Each row comes from the steps of one walk. Every step used is in the known rows, and no mark comes twice. Write the walk behind each row, first mark first.
Known rows:
gubeb -> muli -> vesez -> gukom -> pima: [-0.35 -0.06 -0.26 -0.12 -0.06 -0.16  0.17  0.35 -0.30  0.40  0.35 -0.22
 -0.30  0.08  0.22  0.00 -0.24 -0.37  0.15  0.44  0.23 -0.32 -0.03]
vesez -> durim -> pima -> gukom: [-0.18 -0.20  0.31  0.04  0.24  0.22 -0.05  0.24  0.16  0.17  0.11 -0.03
  0.12 -0.29  0.04  0.09  0.22  0.04 -0.11 -0.11 -0.09 -0.38  0.26]
gubeb -> muli: [-0.23  0.02  0.03 -0.38 -0.05 -0.09  0.06  0.18 -0.05  0.08  0.33  0.15
 -0.11  0.36  0.07  0.47  0.18  0.14 -0.06  0.10 -0.01 -0.29 -0.02]
vesez -> durim -> gubeb -> gukom: [ 0.22 -0.14 -0.14 -0.10 -0.20  0.24 -0.42  0.04 -0.19 -0.14 -0.26 -0.22
  0.39 -0.23  0.00  0.06  0.02  0.44  0.01 -0.14 -0.08  0.17  0.21]
gubeb -> muli -> pima -> gukom -> vesez -> durim: [ 0.24  0.14 -0.24  0.03  0.49  0.02  0.01  0.00 -0.09  0.00 -0.20 -0.11
  0.08 -0.03  0.18  0.07  0.09  0.39 -0.08 -0.02 -0.04 -0.31  0.04]
pima -> gukom -> vesez -> durim: [ 0.32  0.15 -0.11  0.11  0.55  0.13  0.02 -0.10 -0.10 -0.04 -0.29 -0.19
  0.03 -0.10  0.21 -0.02  0.10  0.40 -0.21 -0.14 -0.15 -0.32 -0.01]
gukom -> vesez -> durim: [ 0.37  0.24 -0.21  0.04  0.48  0.00 -0.08 -0.14 -0.16 -0.10 -0.28 -0.33
 -0.08 -0.09  0.22  0.00 -0.01  0.42 -0.27 -0.24 -0.11 -0.13 -0.05]
gukom -> vesez: [ 0.21  0.11  0.12 -0.21  0.25 -0.24 -0.05 -0.17  0.04  0.07 -0.06 -0.22
 -0.06 -0.04  0.12 -0.05 -0.08  0.36 -0.09  0.05  0.01 -0.21 -0.24]
muli -> pima -> gukom: [-0.18 -0.34  0.13 -0.09  0.20  0.16 -0.08  0.40  0.19  0.15  0.23  0.05
  0.37 -0.08  0.00  0.33  0.06  0.19 -0.12  0.35 -0.05 -0.42  0.02]
muli -> gubeb -> gukom -> vesez: [ 0.13  0.03 -0.16 -0.22 -0.06 -0.09 -0.28 -0.01 -0.11  0.10 -0.23 -0.25
  0.19  0.00  0.12 -0.26  0.04  0.27  0.17  0.20 -0.11 -0.10 -0.02]
muli -> gubeb -> durim -> rada: [ 0.23  0.00 -0.09 -0.23  0.06  0.25 -0.11  0.38 -0.48  0.01 -0.29 -0.07
 -0.49  0.02 -0.24  0.03 -0.12  0.00 -0.26  0.10 -0.24 -0.14  0.35]
durim -> vesez -> gukom: [ 0.09 -0.33  0.00  0.08 -0.09  0.15  0.13 -0.08 -0.21  0.08  0.21 -0.27
 -0.43  0.01 -0.03 -0.16 -0.22 -0.29  0.02 -0.17 -0.09 -0.38  0.05]
durim -> vesez: [ 0.14 -0.07  0.26 -0.21  0.09 -0.03  0.08 -0.28 -0.27  0.15  0.12 -0.28
 -0.21 -0.27 -0.23  0.29 -0.06  0.12  0.01 -0.16 -0.04 -0.25 -0.17]
gukom -> gubeb -> muli -> vesez -> durim: [ 0.01  0.07 -0.46 -0.02  0.36  0.12  0.10  0.02 -0.37  0.05 -0.02 -0.20
  0.02  0.22  0.20  0.06  0.07  0.33 -0.17 -0.06 -0.07 -0.21  0.14]
muli -> gubeb: [-0.23  0.01 -0.24 -0.16  0.05  0.22 -0.35  0.31 -0.11  0.07 -0.04 -0.24
  0.19  0.29  0.21  0.15 -0.02 -0.05 -0.35  0.20 -0.39 -0.03  0.07]
pima -> gukom -> vesez -> durim -> gubeb -> muli: [ 0.03  0.15 -0.05 -0.21  0.12  0.05  0.05 -0.08 -0.04  0.01 -0.09  0.15
  0.11  0.20  0.09  0.31  0.11  0.34  0.00  0.00  0.02 -0.22  0.08]
muli -> pima: [-0.11 -0.18 -0.17 -0.23  0.06 -0.15 -0.30  0.38  0.10  0.04  0.29 -0.25
  0.23 -0.11  0.02  0.39 -0.22  0.26 -0.18  0.21  0.11  0.02 -0.06]
gubeb -> muli -> vesez -> gukom: [-0.29 -0.35 -0.27  0.00 -0.06  0.08  0.19  0.16 -0.07  0.21  0.38 -0.11
 -0.37  0.42  0.21 -0.24 -0.19 -0.27  0.13  0.16  0.02 -0.51  0.20]
pima -> gukom -> gubeb: [ 0.06 -0.31  0.06 -0.08  0.04  0.39  0.07  0.14 -0.27 -0.08  0.04  0.09
  0.52  0.15  0.03 -0.03  0.28  0.30 -0.36  0.07 -0.21 -0.22 -0.12]
durim -> gubeb: [ 0.11 -0.03  0.17 -0.18  0.04  0.14 -0.25 -0.09  0.08 -0.09 -0.10 -0.19
  0.24 -0.10  0.03  0.27 -0.23  0.38 -0.34 -0.10 -0.03  0.15 -0.03]
vesez -> gukom -> gubeb: [ 0.13 -0.37 -0.24  0.01 -0.17  0.33  0.06  0.12 -0.38 -0.19  0.11 -0.12
  0.18  0.30  0.13 -0.33  0.02  0.04 -0.34 -0.13 -0.18 -0.05 -0.05]
pima -> gukom: [-0.13 -0.28  0.33 -0.07  0.25  0.29  0.04  0.23  0.14  0.12  0.15  0.11
  0.19  0.01  0.04  0.27  0.18  0.17 -0.21  0.20 -0.18 -0.54 -0.02]
gubeb -> durim: [ 0.24  0.15 -0.24 -0.19  0.20 -0.03 -0.01  0.17 -0.21 -0.35 -0.05  0.10
 -0.31  0.22 -0.08  0.43 -0.30  0.29 -0.07  0.17 -0.19 -0.26 -0.09]
vesez -> gukom -> gubeb -> muli: [-0.12 -0.16 -0.22 -0.24 -0.24  0.12  0.18  0.17 -0.32 -0.05  0.29  0.20
  0.02  0.55  0.11  0.02  0.21  0.02 -0.07  0.03 -0.05 -0.23  0.02]
durim -> gubeb -> gukom: [ 0.11 -0.24  0.03 -0.22 -0.33  0.17 -0.39  0.08 -0.09 -0.08 -0.11 -0.16
  0.39 -0.20 -0.06  0.09  0.00  0.40  0.06  0.00 -0.03  0.15  0.14]
muli -> vesez -> gukom -> pima: [-0.28 -0.10 -0.23 -0.07  0.00 -0.12  0.10  0.33 -0.28  0.38  0.31 -0.32
 -0.26 -0.03  0.22 -0.07 -0.33 -0.35  0.06  0.40  0.20 -0.27 -0.06]
gubeb -> gukom: [ 0.00 -0.27 -0.01 -0.23 -0.27  0.09 -0.30  0.24 -0.15 -0.01  0.08 -0.14
  0.22 -0.10 -0.02  0.10  0.15  0.26  0.07  0.05 -0.09 -0.05  0.09]
gukom -> gubeb -> durim: [ 0.35  0.10 -0.39 -0.17  0.08  0.09  0.05  0.14 -0.45 -0.46 -0.12  0.13
 -0.06  0.32 -0.09  0.22 -0.20  0.39 -0.15  0.13 -0.21 -0.10 -0.15]
vesez -> gukom: [-0.04 -0.34 -0.09  0.08 -0.07  0.20 -0.01  0.21 -0.02 -0.04  0.26 -0.18
 -0.28  0.21  0.18 -0.16 -0.16 -0.23 -0.18 -0.07 -0.14 -0.30  0.08]

Write each row's walk:
[ 0.34  0.10  0.00 -0.19  0.16 -0.08  0.14 -0.24 -0.40 -0.09 -0.05 -0.11
 -0.42 -0.14 -0.34  0.38 -0.25  0.18  0.17 -0.02 -0.09 -0.34 -0.16] | gubeb -> durim -> vesez
[-0.25  0.03 -0.25 -0.27 -0.26 -0.07 -0.30  0.49 -0.42  0.28  0.04 -0.27
  0.21 -0.16  0.12  0.17 -0.02 -0.13  0.09  0.46  0.01  0.06 -0.03] | muli -> gubeb -> gukom -> pima
[-0.16 -0.02 -0.07 -0.29 -0.21 -0.16 -0.19  0.39 -0.35  0.25  0.15 -0.22
  0.11 -0.29  0.06  0.24 -0.02  0.00  0.10  0.36  0.15  0.00 -0.12] | gubeb -> gukom -> pima
[ 0.04 -0.03  0.08 -0.19  0.26 -0.19  0.03  0.02  0.16  0.20  0.03  0.05
  0.16 -0.01  0.06  0.05  0.03  0.32  0.13  0.34  0.09 -0.46 -0.13] | gubeb -> muli -> pima -> gukom -> vesez
[ 0.01 -0.08 -0.11 -0.11 -0.18 -0.06 -0.09  0.24 -0.14 -0.15  0.16 -0.09
 -0.23 -0.08 -0.10 -0.13 -0.20 -0.06  0.05 -0.20  0.05  0.02  0.21] | vesez -> gukom -> gubeb -> durim -> pima
[-0.02  0.14 -0.10 -0.26  0.04  0.05 -0.03  0.00 -0.09 -0.07  0.00  0.09
  0.06  0.25  0.09  0.44  0.06  0.29 -0.12 -0.09  0.00 -0.04  0.11] | vesez -> durim -> gubeb -> muli
[-0.39 -0.07 -0.13 -0.33  0.15 -0.14  0.14  0.08 -0.07  0.36  0.37 -0.08
 -0.12  0.32  0.13  0.18 -0.04  0.16  0.12  0.34  0.12 -0.45  0.07] | gubeb -> muli -> vesez
[ 0.06  0.22 -0.09 -0.25  0.08 -0.04  0.00 -0.12 -0.08 -0.05 -0.09  0.05
  0.04  0.21  0.11  0.31  0.03  0.36 -0.04 -0.07  0.04 -0.07  0.05] | gukom -> vesez -> durim -> gubeb -> muli
[-0.01  0.05 -0.33 -0.26  0.04 -0.22 -0.22  0.18  0.06  0.01  0.07 -0.09
  0.25  0.01  0.04  0.37 -0.19  0.38  0.04  0.17  0.23  0.06  0.04] | gukom -> vesez -> durim -> gubeb -> muli -> pima
[ 0.02  0.12  0.09 -0.06  0.18 -0.19 -0.21  0.02  0.08  0.11  0.01 -0.40
 -0.15 -0.42  0.08 -0.12 -0.01  0.12 -0.06 -0.44  0.13  0.05  0.20] | gukom -> vesez -> durim -> pima
[ 0.12 -0.08 -0.01 -0.15  0.26  0.23  0.04  0.19 -0.44  0.30 -0.13 -0.27
 -0.45 -0.13 -0.10 -0.10  0.11  0.11 -0.27 -0.15  0.00 -0.22  0.46] | gubeb -> muli -> vesez -> durim -> rada
[-0.17 -0.07 -0.13 -0.07 -0.07 -0.07  0.03  0.38 -0.28  0.24  0.27 -0.26
 -0.24 -0.07  0.21  0.05 -0.25 -0.35 -0.06  0.27  0.12 -0.16 -0.10] | vesez -> gukom -> pima
[-0.10 -0.23 -0.37 -0.25 -0.20 -0.12 -0.02  0.27 -0.22  0.05  0.35 -0.04
  0.19  0.16 -0.07  0.21 -0.08  0.09  0.10  0.18  0.17 -0.05  0.01] | durim -> vesez -> gukom -> gubeb -> muli -> pima
[ 0.14 -0.02  0.26 -0.11  0.34 -0.05  0.07 -0.12  0.14  0.15 -0.06 -0.03
  0.07 -0.06  0.09 -0.07  0.06  0.32 -0.01  0.21 -0.05 -0.50 -0.17] | pima -> gukom -> vesez
[-0.29 -0.29  0.08 -0.17  0.13  0.10  0.01  0.42  0.17  0.18  0.31  0.22
  0.32  0.07  0.00  0.41  0.14  0.16  0.02  0.42  0.01 -0.50  0.06] | gubeb -> muli -> pima -> gukom
[-0.09  0.02  0.09 -0.05  0.11 -0.06 -0.24  0.17  0.06  0.07  0.12 -0.37
 -0.13 -0.38  0.05  0.03  0.02  0.04 -0.17 -0.46  0.07  0.10  0.28] | vesez -> durim -> pima
[ 0.32 -0.20 -0.15 -0.14  0.00  0.27  0.12  0.26 -0.62 -0.01 -0.19 -0.07
 -0.51  0.05 -0.26 -0.28 -0.17  0.03 -0.17  0.03 -0.09 -0.21  0.33] | muli -> vesez -> gukom -> gubeb -> durim -> rada
[-0.23 -0.14  0.05 -0.32 -0.16  0.09  0.15  0.21 -0.18  0.08  0.31  0.29
  0.23  0.32  0.02  0.17  0.39  0.12 -0.02  0.07 -0.01 -0.28  0.05] | durim -> pima -> gukom -> gubeb -> muli
[-0.27  0.02 -0.03 -0.11  0.12 -0.14 -0.11  0.14  0.02  0.25  0.22 -0.32
 -0.19 -0.24  0.07 -0.02  0.00  0.03  0.04 -0.29  0.18 -0.05  0.36] | gubeb -> muli -> vesez -> durim -> pima
[ 0.40  0.19 -0.06 -0.02  0.29  0.11 -0.21 -0.29 -0.03 -0.17 -0.43 -0.31
  0.20 -0.18  0.12  0.07 -0.22  0.51 -0.30 -0.26 -0.04  0.16 -0.01] | gukom -> vesez -> durim -> gubeb
[-0.04 -0.29 -0.02 -0.02  0.09  0.31  0.06  0.12 -0.26  0.07  0.06 -0.06
  0.45 -0.03  0.03 -0.23  0.23  0.22 -0.21 -0.06 -0.07 -0.16  0.11] | muli -> vesez -> durim -> pima -> gukom -> gubeb
[-0.12 -0.04 -0.12 -0.37 -0.15  0.02  0.12  0.15 -0.31 -0.03  0.26  0.20
  0.16  0.47  0.05  0.25  0.29  0.23 -0.13  0.05 -0.04 -0.14 -0.07] | gukom -> gubeb -> muli
[-0.23 -0.10 -0.23 -0.36 -0.05 -0.24 -0.17  0.41  0.06  0.08  0.40 -0.02
  0.15  0.12  0.01  0.51 -0.08  0.20  0.00  0.30  0.17 -0.08  0.01] | gubeb -> muli -> pima
[-0.24 -0.31 -0.26 -0.01 -0.09  0.11  0.13  0.09 -0.05  0.18  0.28 -0.12
 -0.28  0.38  0.19 -0.25 -0.28 -0.21  0.12  0.14  0.04 -0.41  0.22] | durim -> gubeb -> muli -> vesez -> gukom
[ 0.12  0.05  0.23 -0.12  0.27 -0.17  0.04 -0.06  0.15  0.13 -0.08 -0.01
 -0.07 -0.18  0.00 -0.13 -0.03  0.23  0.16  0.14  0.04 -0.44 -0.04] | gubeb -> durim -> pima -> gukom -> vesez
[ 0.36 -0.04 -0.13 -0.16  0.09  0.04  0.17 -0.17 -0.50 -0.11 -0.07 -0.01
 -0.09 -0.12 -0.39  0.27 -0.18  0.25  0.19  0.08 -0.08 -0.30 -0.15] | muli -> pima -> gukom -> gubeb -> durim -> vesez
[ 0.27 -0.06 -0.56 -0.03  0.03  0.16  0.16  0.14 -0.47 -0.39 -0.06  0.08
 -0.21  0.43 -0.03 -0.08 -0.33  0.18  0.00  0.19 -0.18 -0.24 -0.01] | muli -> vesez -> gukom -> gubeb -> durim
[ 0.38 -0.02 -0.03 -0.14  0.13  0.09  0.24 -0.24 -0.53 -0.13 -0.09  0.03
 -0.17 -0.08 -0.37  0.23 -0.12  0.22  0.13  0.01 -0.15 -0.35 -0.17] | pima -> gukom -> gubeb -> durim -> vesez
[ 0.22 -0.34 -0.17  0.00 -0.18  0.29  0.15 -0.08 -0.51 -0.11  0.09 -0.18
  0.09  0.16 -0.02 -0.32  0.00 -0.01 -0.19 -0.20 -0.14 -0.10 -0.07] | durim -> vesez -> gukom -> gubeb
[-0.25 -0.23  0.25  0.04  0.28  0.20 -0.01  0.22  0.15  0.29  0.15 -0.08
  0.11 -0.26  0.04  0.00  0.16  0.04 -0.03 -0.02 -0.02 -0.44  0.30] | muli -> vesez -> durim -> pima -> gukom
[ 0.24 -0.02  0.03 -0.23 -0.03 -0.20 -0.18 -0.10 -0.07  0.07 -0.11 -0.21
  0.10 -0.13  0.05 -0.20  0.04  0.40  0.17  0.09  0.02 -0.15 -0.09] | gubeb -> gukom -> vesez
[-0.17 -0.09 -0.21 -0.34 -0.09 -0.18 -0.24  0.30  0.10  0.04  0.26 -0.03
  0.28  0.05 -0.03  0.51 -0.18  0.30  0.01  0.25  0.22  0.07  0.04] | durim -> gubeb -> muli -> pima
[-0.08 -0.06 -0.07 -0.07 -0.08 -0.11  0.13  0.18 -0.40  0.31  0.23 -0.31
 -0.34 -0.22  0.06  0.06 -0.26 -0.39  0.08  0.20  0.15 -0.23 -0.15] | durim -> vesez -> gukom -> pima
[-0.16 -0.17  0.29 -0.08  0.13  0.13  0.01  0.30  0.17  0.07  0.15  0.15
 -0.01 -0.17 -0.11  0.18  0.04  0.02  0.06  0.12 -0.06 -0.46  0.19] | gubeb -> durim -> pima -> gukom
[ 0.02 -0.03  0.35 -0.13  0.24 -0.15  0.01 -0.08  0.24  0.24  0.00 -0.09
  0.04 -0.24  0.05 -0.17  0.07  0.20  0.09  0.06  0.07 -0.41 -0.04] | durim -> pima -> gukom -> vesez
[-0.08  0.01 -0.05 -0.28 -0.26 -0.11 -0.25  0.29 -0.32  0.21  0.01 -0.24
  0.24 -0.36  0.03  0.23 -0.13  0.08  0.10  0.32  0.18  0.14 -0.08] | durim -> gubeb -> gukom -> pima
[ 0.04  0.05 -0.32  0.06  0.49  0.13 -0.04  0.01 -0.21  0.07 -0.06 -0.38
 -0.07  0.00  0.23  0.07 -0.08  0.33 -0.24 -0.08 -0.09 -0.22  0.13] | muli -> vesez -> durim
[ 0.03 -0.36 -0.09 -0.11  0.02  0.31 -0.01  0.25 -0.23 -0.06  0.11  0.05
  0.63  0.09  0.00  0.01  0.17  0.32 -0.30  0.17 -0.10 -0.13 -0.10] | muli -> pima -> gukom -> gubeb
